What can hang from each mark
j938: j119 j970
j970: j401
j401: j119
j119: j401 j567
j188: j270
j25: j270 j401 j941
j567: j119
j864: j970
j941: j25 j970
j270: j25

Every row comes from one small tree of marks. The marks that hang from a mark follow it in brackets, in the order of their numbers. Every link used is in the known rows. Which tree was each row made from?
Known rows
j25{j270 j401{j119{j567}}}: [-12.6  -7.2 -10.3  -5.9 -34.8  -8.1  -8.9   8.0  48.9 -18.8  -8.0 -17.0
  -6.3  20.2  -3.5 -24.8  -4.0   4.2  11.9 -14.2]
j401{j119}: [  1.1  24.8 -14.7  -0.5  -2.4 -15.2  12.7  15.5  41.2   5.1  44.5 -13.8
 -15.6   1.3   4.1   1.3  -1.6   1.1  35.1   0.7]
j567{j119{j401}}: [ 12.4  10.1 -21.4  14.7 -11.8 -27.0  22.8   4.4  26.4  -5.3  37.5  -2.2
 -34.7  -9.5   1.8   4.0   7.9   5.7  71.5  -0.2]
j188{j270{j25{j941}}}: [ -0.8  -3.4   9.1   1.6 -12.1  22.4 -16.0   5.2 -12.4 -29.1 -32.8 -12.8
  45.5 -13.7   8.7  24.8   3.5   4.8  -2.3  32.7]
j938{j119}: [ -4.3  13.1 -35.8   1.1   2.0 -12.6  14.8 -11.1  21.2   0.7  10.3 -10.2
 -10.4  -4.8   5.0  -0.9  -1.0  13.7  35.2  -3.6]
j25{j270 j401 j941}: [-11.0 -30.7  22.7   3.8  -2.8   0.8  -9.5   8.3  -7.8  16.6 -67.3 -21.2
  -4.1 -14.6   1.7 -25.0  -7.7   0.5 -43.0 -19.1]
j25{j270 j401{j119} j941{j970}}: [ -4.2  -8.4   4.7   2.1  15.8   4.7  -8.1  25.7  -4.2   5.2 -35.4 -15.7
  -4.1   8.7  -2.7 -29.3  -2.8 -15.8 -50.1 -17.5]
j970{j401{j119}}: [ -0.3   8.7  -7.2  -1.2  -8.3 -14.1   9.3 -28.1  29.8   6.1  70.9  14.2
 -10.3   0.0   3.2   5.6  -5.5   6.6  29.1  -4.5]
j188{j270{j25}}: [  6.5  -1.8   4.1   1.7 -15.3  11.4 -20.3   4.9   2.5 -32.4  -7.2 -13.0
  48.7 -15.5  11.0  26.4   9.2   5.0  15.4  34.9]
j938{j119{j401} j970}: [ -5.8  33.4 -50.9   0.3  -8.1  -7.6   7.5 -15.3  12.8 -15.3  33.1  20.2
  -6.5  13.5   3.9  -3.5  -2.0  32.3  32.0  -7.4]
j188{j270{j25{j401{j119{j567}} j941}}}: [-13.0 -13.1  -8.5  -4.8 -40.0  28.5 -19.7   0.1  20.0 -51.5 -27.3 -11.9
  12.8  18.9   0.3  12.7  -1.7   4.9   2.5  28.6]
j401{j119{j567}}: [ -9.4  27.8 -21.5  -9.0 -27.9  -9.8  20.7   9.6  50.6 -11.3  43.6  -8.7
 -20.6  19.1  -4.8  -1.3  -4.1   5.7  70.2   0.4]
j941{j25{j270 j401{j119}} j970}: [ 14.1  -3.8   7.5   1.6  44.7  -4.8  -5.6  26.7  -9.7  21.4 -14.4 -13.6
  -2.5   5.9  -3.1 -24.8  10.1 -12.9 -63.9 -17.7]
j119{j401 j567}: [ -7.2  15.2 -16.3  -8.5 -32.1  -7.8  17.2  -9.1  27.9 -13.8  39.5  -7.5
 -28.3  18.3  -8.4  -0.3  -5.4  11.6  74.0  -6.0]
j188{j270{j25{j401}}}: [  4.3 -29.1   9.7   3.7 -20.3  13.5 -29.7   0.5   4.5 -28.9 -24.1 -15.4
  20.7 -14.5  11.4  18.1   6.4   2.7  -9.9  27.0]
j864{j970{j401{j119}}}: [  7.0  14.3 -12.6  11.2 -13.2 -17.5  12.1  -8.0  10.6  15.2  32.7  59.9
   9.6   0.5  -0.4  13.0   5.3   6.8  22.7  -7.1]
j188{j270}: [  6.1  -1.4   4.7   1.7   1.3   8.7   0.6  10.7   2.5 -15.4  20.1  -9.8
  27.2 -19.5  10.0   3.4  10.9   9.0  30.3  16.0]
j938{j119{j401 j567} j970}: [-16.2  36.4 -57.7  -8.2 -33.9  -1.6  14.6 -22.5  22.7 -31.4  32.1  25.8
 -11.9  31.6  -5.7  -6.6  -5.0  37.0  67.3  -7.7]
j941{j25{j270} j970{j401{j119{j567}}}}: [  7.1  15.4   0.3  -8.8  22.8  -0.2   7.9 -12.4 -10.7   2.9  30.5  20.1
  28.7  20.3 -11.8 -13.9   6.3  -1.0 -12.7 -13.4]
j567{j119}: [ 10.5   2.7  -5.0  15.2  -6.1 -27.4  27.3  14.0  18.7  11.5  13.5  -2.6
 -28.3 -28.5   4.9   3.7   9.4   2.2  68.9   2.2]

Write each row's tree
[ 15.1  13.6   6.4  -1.1  43.6  -5.1   1.8  -6.9 -18.0  16.0  30.7  15.3
  32.8   5.9  -3.9 -11.7   9.1  -5.0 -40.9 -12.9] : j941{j25{j270} j970{j401{j119}}}
[ -0.3  -5.9  22.8   1.0  24.2   3.4  18.1 -14.3 -42.5  31.8   9.7  15.2
 -13.4 -16.4  -3.0  -1.6  -5.5  -9.5  -1.7 -11.4] : j25{j941{j970{j401}}}
[  7.4 -24.9  23.1   2.5  23.5  -8.1  -7.3   8.8  -7.2  30.3 -43.7 -18.7
  -2.8 -15.6   1.6 -19.8   4.2   5.1 -55.5 -18.5] : j941{j25{j270 j401}}
[-11.5  12.5   1.1  -6.8  -4.4   7.8   6.2  -9.8 -10.3  -9.9   2.9  14.8
  30.1  18.6 -10.7 -17.9  -5.3  -4.0   3.9 -13.3] : j25{j270 j941{j970{j401{j119{j567}}}}}
[ 18.1   9.5  20.5   1.1  53.5  -5.7   5.4  26.6 -37.4  31.4 -21.2  -9.8
  29.0 -14.3  -2.4 -14.5  12.8  -8.8 -37.8 -12.0] : j941{j25{j270} j970}
[ -2.1  -5.8  24.0   1.3  19.9   3.8   1.0  -9.6 -41.4  15.9 -18.4  10.9
  35.3 -12.7  -2.9 -15.0  -3.0  -7.2 -25.5 -15.9] : j25{j270 j941{j970{j401}}}
[ -3.5 -27.5  26.4   4.2  19.5   4.8  -8.0  19.6 -33.3  21.1 -63.2 -15.5
  -3.9 -12.2  -1.6 -29.0  -2.5 -14.9 -52.3 -21.3] : j25{j270 j401 j941{j970}}
[-10.8  -6.2  -1.9  -5.4 -21.6  10.1  -8.1   9.2   4.8 -11.2 -36.5 -10.9
 -28.9  21.0  -7.9  10.0  -9.3 -16.1  -9.7   8.5] : j270{j25{j401{j119{j567}} j941{j970}}}
[ -2.3 -27.8  25.3   3.8  24.3   4.4   9.9  15.1 -34.2  37.2 -35.5 -11.5
 -51.7 -16.0  -1.3 -15.5  -4.7 -17.4 -28.0 -17.3] : j25{j401 j941{j970}}
[  2.6 -14.3  -7.1   1.6 -23.5  13.0 -30.7   5.7  28.2 -41.9  -1.6 -16.0
  19.8   2.7  10.4  18.2   6.3   1.8  -8.3  30.0] : j188{j270{j25{j401{j119}}}}
[ 15.5  -4.5   6.7   1.0  48.7  -4.1  10.1  23.0 -10.7  34.7  10.7 -10.3
 -46.5   2.3  -2.8 -13.1   7.7 -15.4 -42.8 -12.7] : j941{j25{j401{j119}} j970}
[  7.7  11.9  -1.6  -0.8  17.2 -10.1  12.2 -11.4  -0.9  13.5  68.9  17.6
  -9.8   0.4  -0.3   0.9   0.6 -11.0  19.8  -6.6] : j941{j970{j401{j119}}}
[ 16.9  12.7   5.3  -1.4  47.6  -5.2  17.3 -11.0 -19.1  29.7  56.0  18.7
 -11.0   2.5  -4.2   0.6   6.6  -7.2 -20.0  -8.6] : j941{j25 j970{j401{j119}}}
[ -0.8   9.7   3.2  -0.5  -0.6   4.8  -6.2 -12.6 -13.2  -2.1   2.1   8.3
  10.2   4.3  -1.3  24.3  -7.9 -12.6 -14.4  13.5] : j270{j25{j941{j970{j401{j119}}}}}
[  1.3 -12.5   0.1   1.6  -1.5  27.6 -24.1  14.9  -8.3 -35.0 -24.4 -11.4
  17.6   6.0   5.3  12.3   5.3 -11.3 -33.3  26.8] : j188{j270{j25{j401{j119} j941{j970}}}}
[  3.5 -11.2  15.5   1.1   1.7  26.9 -16.9 -17.3 -38.9 -25.7  -8.3  12.4
  50.0 -10.5   4.8  24.3   5.2  -3.6 -13.5  27.7] : j188{j270{j25{j941{j970{j401}}}}}
[  1.4   5.3  17.3   1.5   7.9   4.0  -2.5  13.8 -30.8  12.0 -42.3 -12.1
   7.0 -13.5   0.3  22.5  -4.7 -15.7 -11.8  13.8] : j270{j25{j941{j970}}}
[ -9.5  -7.7 -10.3  -5.8 -46.6  -5.7 -15.1  -1.2  45.0 -19.4 -11.3 -16.1
 -26.7  17.4  -1.4  16.3  -8.7  -1.3  17.6  12.4] : j270{j25{j401{j119{j567}}}}
[ 15.6 -21.5  27.1   3.0  48.6  -4.2  -4.4  21.8 -35.8  35.5 -39.3 -13.1
  -2.3 -12.7  -2.2 -24.0  10.4 -11.7 -65.7 -20.8] : j941{j25{j270 j401} j970}
[ -8.3 -28.8  20.2   3.4 -17.4   2.2 -15.2  -1.6  -6.3  12.4 -63.9 -20.2
 -24.8 -14.3   3.5  16.3 -11.6  -5.3 -31.2   7.5] : j270{j25{j401 j941}}
[ -0.1  -5.3  20.9   0.8   2.7   4.7  -5.7 -17.5 -36.4  11.6 -21.1   9.1
  10.9 -11.7  -0.2  25.0  -7.2 -12.4 -15.7  10.4] : j270{j25{j941{j970{j401}}}}
[-19.7  15.6 -36.9  -8.6 -34.5  -1.7  15.8 -50.8   7.6 -14.4  35.4  51.4
  -0.2  14.0  -2.9  -3.3  -7.2  38.5  60.0  -8.8] : j938{j119{j567} j970{j401}}
[-17.4  -9.1  -4.8  -5.3 -41.9   6.5  -9.5  -1.1  28.2 -15.9 -39.8 -15.9
 -29.7  19.1  -4.8  12.8 -14.3  -1.9  -1.3  10.5] : j270{j25{j401{j119{j567}} j941}}
[ -3.6  21.1  -3.9  -1.2 -11.8 -10.0   6.6 -19.0  12.2   9.8  63.8  42.1
   0.1  -2.1   5.0   1.3  -4.1  21.8  24.2  -5.4] : j938{j970{j401{j119}}}
